What can hang from each mark:
zigif: levom paba
paba: gulov molu nuset pebud soru zari
molu: paba
levom: gulov nuset soru zigif
nopef: soru
nuset: paba soru
gulov: levom
pebud: paba
libofo: gulov
soru: levom nopef nuset

Known rows, with every way that one mark hangs from another:
soru[nopef nuset[paba]]: [ 10  -3   4   2   6  -2  -3  12   0  -1  -9   7 -11   9  -9   4  -2 -10
   6  11  -4  -6  12   3   7   3   5  16   4  -3  -5  -1   3]
libofo[gulov[levom]]: [  4 -11   0   7  -5  -7  15  -4   0  -9   1   2  -5  -6   2   9  13  -5
   5   7  -7   3   9  -4  10  13   7   0 -17 -10 -15  -3  -7]
nopef[soru[levom[gulov zigif[paba]] nuset]]: [-14   1  15  -8   4   3  -2   4  -3   2  -3  17 -12  -3  -7   2  14   6
 -14  -1   5   0  -4   3 -19   6  11   3  11 -11  -1   1  14]
paba[molu nuset]: [  7  -7   4  -6   4  -3   7  -4  -2  -2  11   5  -7  -4  -2   9   8   3
   6  -2   1   1  14  -3   6  12  23   3  -5  -9 -18   6   1]
soru[levom[zigif[paba[gulov]]] nopef nuset]: [ -6  -9   9   1   4   5  -7   6  -4   0  -6  19  -6   7  -3   6   4   3
   0   2   3  -7  17   9 -15  -1   7  11  21  -7   5   6   7]
soru[levom[gulov nuset[paba[pebud]]] nopef]: [  4   1  -6   1   8  14   0  19  -4  13  -9   7 -18  16  -2   1   8  -2
   2  18   3  12   8   3   5  -5   0  20  -3  -8   4  -3   8]
pebud[paba[nuset zari]]: [  7  -1  -3  -5   2  -4   5 -10   9  -5  11  12 -10 -20   1  12   1   4
   1  -2   1   6   9  -8   5   5  24   9  -5 -12 -16  13   2]
libofo[gulov[levom[nuset soru zigif]]]: [  1 -12   4 -19 -10  -5  14   1   2   7  -4   0  -8  -3  -8  -1   5 -11
  -7  17  -3   0   1  -5   0  13  13 -10 -12 -10   4  -1   1]
zigif[paba]: [  4  -5   7  11   4  -9   6 -14  -3  -7  -7  15  -3  -6   7   7  10   0
  -4  -5   5   2   8  -3  -1  12  17  -3  -6  -7 -31  -8  -8]
pebud[paba]: [  8  -5  -3   5  -6  -8  11  -6   5 -12  -4  11  -9 -15   1  -1   1  -6
  -4  -5   5   1   1  -6   4   9  15   1  -4 -10 -26   2  -1]
gulov[levom[soru[nuset]]]: [ -6 -10   8 -12  -7 -11   2  -8   7   3   2   8  -5  -1  -8   3  12  -8
  -1  15 -14   4   6   5  -1  13  14   5  -4  -9   1   2   3]
molu[paba[pebud]]: [  1  -1   4   3   7  -9  13 -11 -10  -8  -2   8 -11  -7   6   8  21   3
  -1  -7   2   7  21  -3   6   4  11   2  -7 -10 -20  -4  -4]
soru[levom[gulov zigif] nuset[paba[molu]]]: [  1   8   6  -9   2  16  -5  23  -4  10   5   6 -10   5 -12  -3  -2  -2
   0  15  10  -7   2   9   3   3   1  13   9  -2  13   3  13]
gulov[levom[nuset[paba[pebud zari] soru]]]: [  1   8  -5 -10   8  15   3 -10   0  19   3  -9 -10   0   3   3  13 -10
   6  22 -19  12   6  -2  25   6  17  11 -20 -12   3  -1   1]
soru[levom nopef nuset[paba[molu]]]: [  4  -3  -2   5   8   7  -9  19  -4   1   0   7 -10   9 -11   3   2  -4
  13  12  -4  -7  13  11   5   0   2  30   9  -9   1   5  12]
molu[paba[gulov soru]]: [ -6  -8   4  -4   7   4  11  -1  -2 -15   3  10 -15 -19   4   9  15  12
  -3 -12  -7   6  23  -4  -1   5  14  -2  -7  -8 -10  -4  -2]
nopef[soru[nuset]]: [ -2  -4  10 -11   2  -7   9  -5   1  -7   0   6  -7  -8  -8   6  12   1
  -3  -1 -12  -2   5  -6  -2  12  15   5   0 -14 -15   2   9]
nuset[paba soru]: [ 14   3   2   0  -1  12   3   2   0   2 -11   6 -15  -1  -3  -1   3 -13
   5   8  -7   1   2  -1  21  10  12   2  -8   0 -19  -2  -4]
levom[gulov soru]: [  3  -1   7  -6  -8  -6   8   5   4   2  -6  10  -9   0  -6   1   5  -1
  -9   7   4  10   1  -7  -2  11  12  -5  -7  -6 -14   2  -1]
libofo[gulov[levom[nuset soru[nopef]]]]: [  0 -19  -1  -5  -2  -9   8   7   5   1 -10   0 -11   6  -9   4   8 -10
   1  17 -10   4   7  -4  -2   9  11   5 -14 -13   1   0   0]
levom[soru[nopef] zigif]: [  7 -10  14 -10  -9 -14   6   9   0   4 -16   3  -6  11  -8  -3  -3 -13
  -4   3   3   3   7  -5  -7   6  14  -5   6  -5 -12  11   2]
libofo[gulov[levom[soru[nuset]]]]: [ -3 -10   4  -5  -6  -9   4   1   6  -3   3   8  -7  -5 -14   5  13  -5
   2  15 -13  -2  10   3   4  13   8   6  -7 -15   4   2   2]
gulov[levom[soru]]: [ -2 -13   6  -6 -10 -11   9 -10   6  -1  -4   4  -5  -2  -1   4  12  -8
   0  11 -12  10   3  -2   0  14  18  -3 -11 -10 -12   1  -3]
nuset[paba soru[levom]]: [ 12   1  -3   3  -2  19  -2   5  -1   4  -7  14 -18   0  -1   0   6  -9
   8  11  -9   4   2   7  16   6   6  12  -3   0 -15   2   1]
soru[levom[gulov zigif] nuset[paba]]: [  4   6   6  -9  -2  14  -2  19  -1   9  -1  16 -14   5  -7  -1  -3  -3
  -3  17   8  -3   0   8   0   2  -2   9   8   3  11   1  10]
levom[nuset[paba[molu zari]] soru[nopef]]: [  6   4  -3 -12  11  -1  -2  12   2  12  -6  -9  -6   4 -12   3  -5  -5
   5  17  -5   0   7  -6   6   5  18  16  -7 -14  -2   5   6]
levom[gulov nuset zigif]: [  5  -2   8 -18  -4   0  15   4  -1   9  -3   4  -6   3   1  -4  -4  -4
 -16  10  14   1  -4 -10  -4   8  11 -12  -7   3  -6  -3   2]
levom[nuset[soru] zigif]: [  9  -4   7 -19  -4   6  12  -3  -2  12  -5   4  -9   2   0  -8  -3 -13
  -9   8   1  -1  -3  -6   7  10  17 -10  -6   3 -11   1   1]
gulov[levom[nuset zigif]]: [  0 -13   7 -16  -6  -5  17 -10   0   9  -1  -2  -4   2   6  -1   1 -11
  -8  14  -1   2  -1  -5  -2  12  15  -8 -12   0  -5  -4  -1]
zigif[levom paba]: [ -1   0  11  14   1 -13   2 -14  -8  -6  -8  13  -2  -8   4   3   5   0
  -7  -5   3   4   6  -9   0  10  22  -7   2  -7 -36 -12  -6]
zigif[levom[gulov soru] paba[nuset pebud]]: [ -9   8  14  -2   2  -5  -6  -4  -5   9  -3  16 -14  -1  -7   5  19   7
 -10   1   4  18  11  -7  -3   5  31  -7   5 -16 -13  -4   1]

Rows:
[ -5 -11   2   0   6  -2  -8  10  -4   4  12  13 -11   5  -2   0  19   4
   7   1 -14  14  25   9  -2  -4   5  28  10 -17   1  12  17] -> paba[pebud soru[levom nopef nuset]]
[ 14   3   5 -18  -1  17   8   5  -2  15 -13   1 -16   3  -4  -7  -6 -18
  -4  14   0  -5  -4  -4  15   8  15  -7  -6   4  -7  -4   1] -> levom[nuset[paba soru] zigif]
[ -4  -3   9  -4   5   8  -5   4  -6   7   8  16 -11   1   0   6  11   9
  -6  -2  17   3   4   4 -11   6  19   2   6  -8  -4   3   6] -> soru[levom[gulov zigif[paba[molu nuset]]]]
[ -1 -11  13 -15 -14 -11  11  -6   3   6  -6   1  -4   2  -3  -1   5 -14
  -5  10  -5   6   1  -3  -3  13  18 -12  -5  -6  -6   5  -1] -> gulov[levom[soru zigif]]
[  6  12  -2  -1   8  14   6   3  -1  -1   5  -9   0 -11  -2  11  -2   6
  12   5  -4  -2  15  -8  19   7  14   8  -6 -15  -7   2  -1] -> nuset[paba[gulov molu zari]]
[ -9  -5   7  -1   4  -4  -3   0  -1   2 -18   9  -9   1  -9   2   1   1
 -11   5  -5   4   9 -10 -10   4  26  -6   7 -13 -12  -9  -1] -> zigif[levom[nuset soru[nopef]] paba[gulov]]
[  2   4   1  -9   7   7   1   9  -7   6   3  -6 -11 -13  -6  -6  -2  -1
  -2   6  -6   4   5 -10  12   9  23   4  -5 -10 -14 -12   9] -> zigif[levom[nuset[paba[molu soru]]]]
[ -5  -5  10 -15  -3   5  -2  15   0   8  14  17 -11  -3  -3  -6   6   5
  -8   5   1   8   4   5 -10   2   4   8   8  -2   9   8  16] -> paba[soru[levom[gulov zigif] nuset]]
[ -1 -12  -3   5   1  -7   1  12   2 -11   2  -2  -9 -11  -5  -6   5  -4
   1 -12   1   4   8  -7   0   4  21  13   2 -21 -16   9  11] -> pebud[paba[molu soru[nopef]]]
[  7   6  -1   3  -2  24  -2  15   1   6  -7  14 -20   4  -2  -1   7  -5
   2  14  -3   8  -5   5  13   4   3   9  -6   2  -7   0   1] -> nuset[paba soru[levom[gulov]]]
[  9  -2   1   2   2  20   1  15   1  -2 -19   1 -15   9  -6   3   1 -11
  10   8 -10  -1  12  -3  18   3  10   4   0  -4  -7   2  -3] -> nuset[paba[gulov] soru[nopef]]
[ -9  -1  12 -18  -3   4   4  11   0   4   3  11 -12  -1 -10   0   9   4
 -10   4  -1   3  -4   0 -13   5   6   5   8  -8   3   8  18] -> nopef[soru[levom[gulov zigif] nuset]]
[  9   6  -5  -7  14  13  -2  11  -2  12  -3 -11  -8   5  -6   0  -4 -10
   8  14  -8  -1   5  -6  18   5  17  19  -9  -8  -5   6   5] -> levom[nuset[paba[molu zari] soru[nopef]]]
[  0   3   4  -6  -1  -4  11   1  -3   4  -2   5  -8  -2   0  -2  -3   2
 -15  10   5   8  -3 -14   1   8  16  -8  -8   1 -17 -11  -1] -> zigif[levom[gulov nuset]]
[  7 -11  -2  -1  -2   3  -2   5   8  -5  -6  11 -22  -1  -7   0   5 -11
   1  -4  -3   2   5  -2   5   3  24   9   3  -8 -13  14   3] -> pebud[paba[nuset[soru[nopef]]]]
[ -1   0   9 -11  -4  -6   1   6   7   4   0  14  -8   1 -13   0   5  -1
  -9  12   0   3   3   0  -4   9   9   3  -1  -6  -1   3   5] -> levom[gulov soru[nuset]]
[  0  -2  -5 -13   6  24   8   6   3   0 -10   6 -20 -10  -6   9   8   5
   2  10 -13   2   3  -4   3   6   9   7  -5 -14  -2  -4   9] -> nopef[soru[levom[nuset[paba[gulov]]]]]
[ -1  10  -1  -1   7   4  10  -8  -6   2  15 -10   8  -9   2  10  11  11
  10  -2  -4   7  26 -10  16   5  17   9  -5 -25 -10   9   2] -> paba[gulov molu pebud zari]
[  3  -2  10 -24  -7  -3  12   7   3  13  -7   5 -10   4  -7  -7  -4  -6
 -17  13  10   5  -6  -9  -8  10  14 -14  -5  -1   0   0   4] -> levom[gulov nuset soru zigif]
[  5  -6  -4  -8  -2   5   8   6   6   5 -11   1 -17  -4 -12   4   7 -11
   1  25  -9   0   3  -2  11  13  10   2 -18 -11   3  -9  -2] -> libofo[gulov[levom[nuset[paba] soru]]]
[  3 -12  -4  -4  -2   7  11  -4   2   3   0   1 -12  -4  -1   0  12 -11
   0  15 -13   1   2  -3  15  14  12   0 -21  -6  -6  -4  -4] -> libofo[gulov[levom[nuset[soru]]]]
[ -9  -4  14 -11   5   8   1   2  -1   3  -3  17 -19  -3  -2   9  17  10
 -12  -6   6   8  -1  -1 -19   6  20  -3   6 -11  -7   5   9] -> nopef[soru[levom[gulov zigif[paba[nuset]]]]]
[ -2 -17  13 -10 -12 -14   7   4   2   5 -13  -3  -6  13  -5  -1   3 -17
  -2  10  -5   7   5  -3  -8   8  15  -6   1  -7  -3   8   1] -> gulov[levom[soru[nopef] zigif]]
[  0  -1   5  -4  -1   2   2  13  -2   9 -10   1 -13  11  -5  -7  -3  -9
 -12  10  -3   9  -4 -11   4   2  17  -1  -3   2 -13  -4   2] -> zigif[levom[gulov nuset[soru[nopef]]]]
[ -4 -19  -7  -3   1  13  -5  14   9 -10   7  19 -25 -13  -3   7  10   9
   6  -8  -9  11  18   3  -8  -4  17  17  10 -17   2  16  12] -> pebud[paba[gulov nuset soru[levom nopef]]]
[-12  -7  -7 -10  12  15   6  -2  -7   0  10  14 -19 -16   6   7  26  17
  -2  -3 -10  14  27   3  -3  -3   9  10  -5 -16   4  -3   8] -> molu[paba[gulov pebud soru[levom[nuset]]]]
[ -5   2  -8 -10  12   6   1  -4  -8  14  27  -2  -2 -12   5   1  17  14
   6   3 -11  19  19  -2   5   2  15  24  -8 -23  -4   9  15] -> paba[molu pebud soru[levom[nuset]] zari]
[ -3   0   9   7   6  -3  -5   6  -4   6  -4  12  -4   8   6   7   2   5
  -6   2  11  10   4  -1 -15  -2   9   9   6  -5  -8   9   3] -> soru[levom[gulov zigif[paba[zari]]] nopef]
[  1 -10   6 -20  -7   5  12  -8   0  14  -3  -3  -8   4   3  -6   4 -17
  -7  16  -8   2  -6  -3   6  13  18  -9 -11   2  -2   0   0] -> gulov[levom[nuset[soru] zigif]]
[  6 -12   0   6  -3   4  -2   6  -2   1  -7  13 -13   9   1   0   9  -8
   6   3 -10   9   7   5   4   2   6  15   1  -2 -18  10   2] -> nuset[soru[levom nopef]]
[ -7   0   0  -1   1   2  12 -16   0   1  12  -7   4  -7   9  14  17   5
   8   7 -15  15  21  -7  13   6  15   4 -12 -20  -2   5  -3] -> paba[gulov[levom] pebud zari]
[  4 -14  -4  -3  -1  -4  16  -6   1  -3   3   1  -7  -6   1   6  10  -5
  -1  14  -7   1   6  -5   7  14   9   0 -21  -9  -8  -8  -5] -> libofo[gulov[levom[nuset]]]
[ -4   9   3   9  11   2   4 -18  -6   0   4   5   4 -11   9  14  16  13
   3  -5  -2   9  24  -8   8   4  19   3  -4 -22 -16   1  -6] -> zigif[paba[gulov pebud zari]]
[  2 -21   3  -3   4   1  -5  11   2  -1   8  17 -18   2   2   8  13   7
   7  -2 -12  17  20   5  -7   0  14  18   4  -7  -8  13   9] -> paba[nuset soru[levom nopef]]
[ -5   8   8  -1   9  12  -6 -14  -1   3   6  11  -9 -13   0  13   7  10
  -2  -2 -11   8  15  -9   9   5  34  -4   4  -9 -16   3  -5] -> zigif[levom paba[gulov nuset[soru] zari]]
